Each row was made from one walk, in order. Every step used is in the known rows, and no mark comes twice. Write each row's walk.
Known rows:
B-E-Z-K: [ 0.01 -0.14 -0.18  0.05 -0.02  0.03 -0.14  0.13  0.08 -0.20  0.02 -0.09
 -0.19  0.17 -0.13  0.07 -0.35  0.00 -0.17  0.08  0.27  0.22 -0.18  0.21
 -0.41]
B-E-Z-K-Y: [ 0.18 -0.24 -0.12  0.01  0.07  0.07 -0.04  0.19  0.08 -0.08 -0.03  0.07
 -0.54  0.16 -0.12  0.04 -0.48 -0.06 -0.22 -0.06  0.41  0.16 -0.25  0.19
 -0.58]
B-E-A-K: [ 0.11 -0.02 -0.12 -0.29 -0.30 -0.11 -0.20 -0.03  0.45 -0.21  0.28 -0.38
 -0.37  0.00  0.02  0.20 -0.34  0.04 -0.22  0.03  0.31  0.29 -0.27  0.22
 -0.25]
J-K-A-E-B: [ 0.37  0.07 -0.19 -0.47 -0.23 -0.14 -0.28 -0.03  0.17 -0.49  0.17 -0.03
 -0.37 -0.13  0.16  0.08 -0.12  0.03  0.01  0.20  0.27  0.20 -0.03  0.24
 -0.21]
A-K: [-0.06 -0.07 -0.05 -0.15 -0.26  0.12  0.00  0.17  0.27  0.03  0.32 -0.16
 -0.16 -0.22  0.01  0.17 -0.22  0.08 -0.14 -0.03  0.10  0.36 -0.18  0.23
 -0.16]
J-K: [-0.05  0.08 -0.09 -0.06  0.03 -0.04  0.00  0.00  0.01 -0.10  0.21 -0.16
 -0.31  0.01 -0.07  0.07 -0.19  0.13  0.19 -0.02 -0.01  0.23 -0.12  0.23
 -0.27]
P-J-K: [-0.10 -0.11 -0.23 -0.08 -0.04  0.11  0.11 -0.20  0.01 -0.27  0.08 -0.11
 -0.37 -0.03  0.01  0.13 -0.08  0.18  0.14 -0.15 -0.03  0.24 -0.05  0.36
 -0.45]
K-A-E-B-P-J: [ 0.41 -0.02 -0.33 -0.17 -0.35  0.11 -0.20 -0.16  0.15 -0.58 -0.19  0.01
 -0.15 -0.12  0.00  0.27 -0.03  0.09 -0.14  0.04  0.31  0.23 -0.06  0.39
 -0.07]
A-E-Z: [ 0.21 -0.14  0.00 -0.16 -0.18 -0.03 -0.03 -0.11  0.06 -0.27  0.12  0.12
 -0.22  0.04  0.05  0.03 -0.18 -0.11 -0.11  0.10  0.13  0.25  0.07  0.20
  0.01]
Z-K-Y: [ 0.03 -0.21 -0.05  0.08  0.04  0.20  0.12  0.44  0.15  0.10  0.14  0.14
 -0.39 -0.08 -0.17  0.03 -0.35  0.13 -0.09 -0.15  0.26  0.02 -0.23  0.23
 -0.42]
E-B-P-J: [ 0.15 -0.02 -0.32  0.05 -0.11  0.35 -0.16 -0.17  0.02 -0.34 -0.29 -0.18
 -0.24  0.00 -0.12  0.20  0.08  0.21  0.09 -0.12  0.19  0.17 -0.09  0.35
 -0.02]
J-K-A-U: [ 0.12  0.30 -0.28 -0.37 -0.23 -0.11 -0.09 -0.02  0.18 -0.09 -0.14 -0.04
 -0.46 -0.12  0.07  0.19 -0.19  0.14 -0.25  0.03  0.10  0.13 -0.10  0.05
 -0.28]
P-B-E-Z-K: [ 0.07 -0.12 -0.19 -0.02  0.02  0.19 -0.20  0.06 -0.06 -0.25 -0.03 -0.13
 -0.10  0.06 -0.11  0.08 -0.24 -0.07 -0.27 -0.01  0.16 -0.03 -0.08  0.31
 -0.55]
B-E-A-K-J: [ 0.05 -0.07 -0.12 -0.11 -0.41 -0.08 -0.17 -0.19  0.29 -0.31  0.16 -0.51
 -0.29  0.00  0.09  0.26 -0.31  0.08 -0.27 -0.10  0.36  0.23 -0.19  0.14
 -0.17]
P-B: [ 0.08  0.11 -0.07 -0.01 -0.07  0.28 -0.11  0.00 -0.05 -0.12  0.06 -0.15
 -0.10 -0.12 -0.16  0.09 -0.05  0.04 -0.05 -0.10 -0.05  0.00  0.02  0.27
 -0.13]
Y-K-A: [ 0.11  0.12 -0.15 -0.06 -0.12  0.28 -0.09  0.08  0.25 -0.16  0.01 -0.23
  0.02 -0.20 -0.14  0.26 -0.37  0.21 -0.09  0.16  0.28  0.28 -0.06  0.17
 -0.24]
U-A-K-Y: [ 0.23 -0.12 -0.04 -0.32 -0.20  0.05  0.15  0.27  0.41  0.07  0.04  0.04
 -0.30 -0.33  0.04  0.14 -0.42 -0.13 -0.21 -0.09  0.20  0.14 -0.31  0.25
 -0.52]
A-E-B-P-J-K: [ 0.14 -0.14 -0.23 -0.16 -0.20  0.05 -0.07 -0.31 -0.05 -0.46  0.12 -0.13
 -0.22 -0.04  0.11  0.16 -0.03  0.13  0.17 -0.07  0.09  0.35 -0.09  0.51
 -0.30]
U-A-E-Z: [ 0.32 -0.11 -0.08 -0.34 -0.23 -0.16  0.00 -0.09  0.23 -0.34 -0.13  0.15
 -0.08 -0.06  0.08  0.03 -0.26 -0.24 -0.18  0.19  0.11  0.08 -0.02  0.24
 -0.17]
E-A-K: [ 0.11 -0.04 -0.07 -0.32 -0.25  0.11 -0.04  0.15  0.46 -0.16  0.13 -0.14
 -0.38 -0.15  0.03  0.15 -0.23  0.14 -0.23 -0.04  0.23  0.01 -0.18  0.08
 -0.11]
U-A: [ 0.15  0.07 -0.16 -0.14 -0.12 -0.02 -0.04  0.02  0.28 -0.16 -0.14 -0.09
 -0.06 -0.11 -0.12  0.09 -0.19 -0.08  0.00  0.11  0.03  0.06 -0.16  0.25
 -0.19]
E-A-U: [ 0.17  0.17 -0.21 -0.30 -0.32  0.08 -0.13 -0.08  0.34 -0.03 -0.21 -0.10
 -0.57  0.00 -0.01  0.13 -0.12  0.16 -0.32 -0.03  0.17 -0.08 -0.04 -0.01
  0.13]
E-B: [ 0.20  0.06 -0.17 -0.11 -0.12  0.23 -0.31  0.02  0.12 -0.19 -0.04 -0.19
 -0.34 -0.03 -0.04  0.05 -0.02  0.11  0.10  0.05  0.24  0.12  0.02  0.17
  0.15]
K-Z: [ 0.02 -0.01  0.03  0.06 -0.07  0.06  0.16  0.10  0.17 -0.12 -0.01  0.15
 -0.37  0.08  0.04  0.07 -0.27  0.14 -0.01 -0.04  0.20  0.06 -0.09  0.32
 -0.05]
A-U: [-0.01  0.12 -0.16 -0.13 -0.34  0.12 -0.09 -0.05  0.18  0.14 -0.04 -0.12
 -0.30 -0.06 -0.02  0.13 -0.10  0.10 -0.24 -0.06  0.05  0.24  0.00  0.16
  0.06]
Y-K: [-0.06 -0.04 -0.04  0.06 -0.12  0.34 -0.04 -0.01  0.14  0.01  0.18 -0.33
  0.06 -0.13 -0.14  0.19 -0.35  0.22  0.06  0.06  0.16  0.36 -0.04  0.26
 -0.20]

Which walk is each row?
[ 0.19  0.18 -0.18  0.07 -0.03  0.22 -0.26  0.00  0.02 -0.18 -0.17 -0.24
 -0.17  0.05 -0.19  0.16 -0.02  0.16  0.12  0.01  0.22  0.16 -0.18  0.22
  0.15] => E-B-P
[ 0.18  0.27 -0.26 -0.26 -0.38  0.02 -0.16  0.05  0.26 -0.04 -0.25 -0.01
 -0.37 -0.13 -0.01  0.21 -0.13  0.10 -0.38  0.07  0.17  0.13 -0.05  0.06
  0.01] => K-A-U
[ 0.18 -0.04 -0.06 -0.18 -0.35  0.09 -0.06 -0.01  0.27 -0.25  0.29 -0.12
  0.16 -0.25 -0.01  0.24 -0.45  0.09 -0.18  0.23  0.28  0.46 -0.01  0.31
 -0.22] => Y-K-A-E
[-0.11  0.01 -0.22  0.09  0.03  0.09  0.16 -0.19 -0.08 -0.25 -0.01 -0.16
 -0.20  0.02 -0.12  0.25 -0.10  0.24  0.18 -0.19 -0.04  0.27 -0.21  0.41
 -0.42] => B-P-J-K
[ 0.39 -0.08 -0.15 -0.40 -0.36 -0.08 -0.26 -0.07  0.27 -0.36  0.01 -0.09
 -0.02 -0.17  0.11  0.03 -0.12 -0.16 -0.02  0.21  0.18  0.12 -0.02  0.34
 -0.03] => U-A-E-B
[ 0.28 -0.12 -0.31 -0.36 -0.24 -0.08 -0.06 -0.30  0.11 -0.54 -0.11 -0.11
 -0.03 -0.15  0.13  0.16 -0.08 -0.01  0.10  0.02  0.05  0.20 -0.16  0.54
 -0.47] => U-A-E-B-P-J-K
[-0.14 -0.10 -0.05  0.00 -0.34  0.14  0.03 -0.05  0.11 -0.07  0.20 -0.28
 -0.03 -0.20  0.10  0.24 -0.18  0.11 -0.15 -0.17  0.14  0.27 -0.10  0.16
 -0.08] => A-K-J
[ 0.20 -0.10 -0.06 -0.26 -0.35 -0.20 -0.01 -0.01  0.28 -0.22  0.17 -0.03
  0.09 -0.15  0.04  0.05 -0.26 -0.18 -0.10  0.16  0.03  0.23 -0.13  0.38
 -0.16] => U-A-E
[ 0.25 -0.19 -0.37 -0.18 -0.34  0.19 -0.13  0.13  0.18 -0.52 -0.16  0.11
  0.01 -0.20  0.02  0.23 -0.07  0.21 -0.26  0.03  0.33  0.11 -0.18  0.44
 -0.33] => Z-K-A-E-B-P-J
[ 0.20  0.04 -0.09 -0.30 -0.21 -0.30 -0.03  0.04  0.14 -0.36  0.34  0.00
 -0.24 -0.11  0.07  0.10 -0.28  0.02 -0.04  0.15  0.11  0.30 -0.12  0.25
 -0.34] => J-K-A-E
[-0.13 -0.03 -0.05  0.21 -0.20  0.36  0.00 -0.23 -0.03 -0.10  0.06 -0.42
  0.16 -0.10 -0.08  0.27 -0.29  0.25  0.02 -0.08  0.19  0.29  0.06  0.20
 -0.06] => Y-K-J
[ 0.05 -0.32 -0.07 -0.13 -0.16  0.05  0.03  0.18  0.10 -0.21  0.18  0.18
 -0.04 -0.03  0.04 -0.01 -0.26 -0.01 -0.22  0.09  0.19  0.11 -0.02  0.24
 -0.28] => A-E-Z-K
[-0.08 -0.12 -0.12 -0.07 -0.01  0.06  0.32 -0.09  0.10 -0.33 -0.01  0.18
 -0.55  0.02  0.19  0.13 -0.19  0.23  0.12 -0.18  0.11  0.07 -0.04  0.49
 -0.50] => P-J-K-Z
[ 0.37  0.01 -0.10 -0.29 -0.22 -0.10 -0.07 -0.02  0.15 -0.41 -0.05  0.21
 -0.29 -0.04  0.07  0.14 -0.23 -0.11 -0.27  0.19  0.28  0.13  0.04  0.10
 -0.06] => K-A-E-Z
[ 0.26 -0.10 -0.09 -0.20 -0.32  0.05 -0.29 -0.08  0.13 -0.28  0.27 -0.11
 -0.24 -0.07  0.07  0.01 -0.06 -0.04  0.04  0.11  0.22  0.31  0.06  0.29
  0.15] => A-E-B
[-0.05 -0.07  0.06 -0.17 -0.22  0.10  0.22  0.25  0.34 -0.05  0.18  0.12
 -0.27 -0.15  0.19  0.15 -0.34  0.13 -0.16 -0.07  0.22  0.18 -0.18  0.38
 -0.22] => A-K-Z
[ 0.29 -0.03 -0.22 -0.17 -0.25  0.03 -0.22  0.30  0.19 -0.40 -0.04  0.03
  0.09 -0.13 -0.06  0.17 -0.17  0.17 -0.21  0.15  0.36  0.10 -0.27  0.31
 -0.18] => Z-K-A-E-B-P
[-0.05  0.03  0.01 -0.05  0.07 -0.08  0.24  0.08  0.08 -0.18  0.08  0.10
 -0.46  0.07  0.10  0.06 -0.26  0.21  0.14 -0.07  0.11  0.06 -0.14  0.35
 -0.33] => J-K-Z
[ 0.46  0.04 -0.18 -0.35 -0.36 -0.03 -0.35  0.03  0.24 -0.43  0.05  0.02
 -0.26 -0.15  0.10  0.11 -0.08 -0.01 -0.15  0.22  0.36  0.21  0.03  0.19
  0.08] => K-A-E-B
[ 0.08 -0.18 -0.17 -0.06  0.06  0.13  0.21 -0.08  0.01 -0.14  0.06  0.07
 -0.69 -0.05 -0.02  0.11 -0.22  0.12  0.12 -0.30  0.11  0.20 -0.09  0.34
 -0.62] => P-J-K-Y
[ 0.25  0.17 -0.42 -0.20 -0.02  0.17 -0.15 -0.14  0.04 -0.53 -0.36 -0.09
 -0.38 -0.07 -0.01  0.30  0.01  0.26  0.05 -0.04  0.24  0.06 -0.17  0.26
 -0.36] => E-B-P-J-K-A
[ 0.10  0.00 -0.10 -0.19 -0.37  0.08 -0.22 -0.23  0.15 -0.35  0.11 -0.52
 -0.16 -0.11  0.08  0.26 -0.21  0.03 -0.37 -0.21  0.24 -0.02 -0.10  0.20
 -0.30] => P-B-E-A-K-J
[ 0.16 -0.18 -0.12 -0.17 -0.15 -0.01  0.14 -0.23  0.03 -0.53  0.01  0.15
 -0.34  0.03  0.28  0.14 -0.12  0.21  0.11 -0.13  0.22  0.18 -0.08  0.65
 -0.35] => A-E-B-P-J-K-Z
[ 0.11  0.22 -0.24 -0.25 -0.38  0.27 -0.12 -0.04  0.31  0.04 -0.18 -0.20
 -0.09 -0.24 -0.01  0.30 -0.33  0.20 -0.36  0.13  0.25  0.27  0.01  0.13
 -0.17] => Y-K-A-U
[ 0.29 -0.04 -0.09 -0.27 -0.24  0.16 -0.07 -0.09  0.22 -0.37  0.01  0.02
  0.00 -0.15  0.05  0.20 -0.43  0.03 -0.25  0.25  0.35  0.27  0.07  0.18
 -0.20] => Y-K-A-E-Z
[ 0.16  0.01 -0.25 -0.16  0.03  0.15 -0.04  0.34  0.18 -0.29 -0.33  0.23
 -0.23 -0.04 -0.07  0.14 -0.21  0.11 -0.32  0.14  0.32 -0.16 -0.14  0.01
 -0.32] => E-Z-K-A
[ 0.16 -0.28 -0.13 -0.32 -0.20 -0.07  0.05  0.15  0.26 -0.29 -0.07  0.24
  0.11 -0.15  0.10  0.02 -0.31 -0.17 -0.29  0.20  0.15 -0.03 -0.16  0.27
 -0.43] => U-A-E-Z-K
[ 0.12  0.00 -0.01 -0.03  0.13 -0.01  0.13  0.10  0.01  0.01  0.18  0.01
 -0.62  0.01 -0.07  0.05 -0.35  0.09  0.16 -0.17  0.13  0.16 -0.18  0.20
 -0.46] => J-K-Y
[ 0.08 -0.09 -0.02 -0.30 -0.27 -0.02  0.25  0.25  0.48 -0.12 -0.06  0.13
 -0.13 -0.25  0.25  0.15 -0.36 -0.03 -0.25  0.00  0.18  0.00 -0.26  0.41
 -0.37] => U-A-K-Z
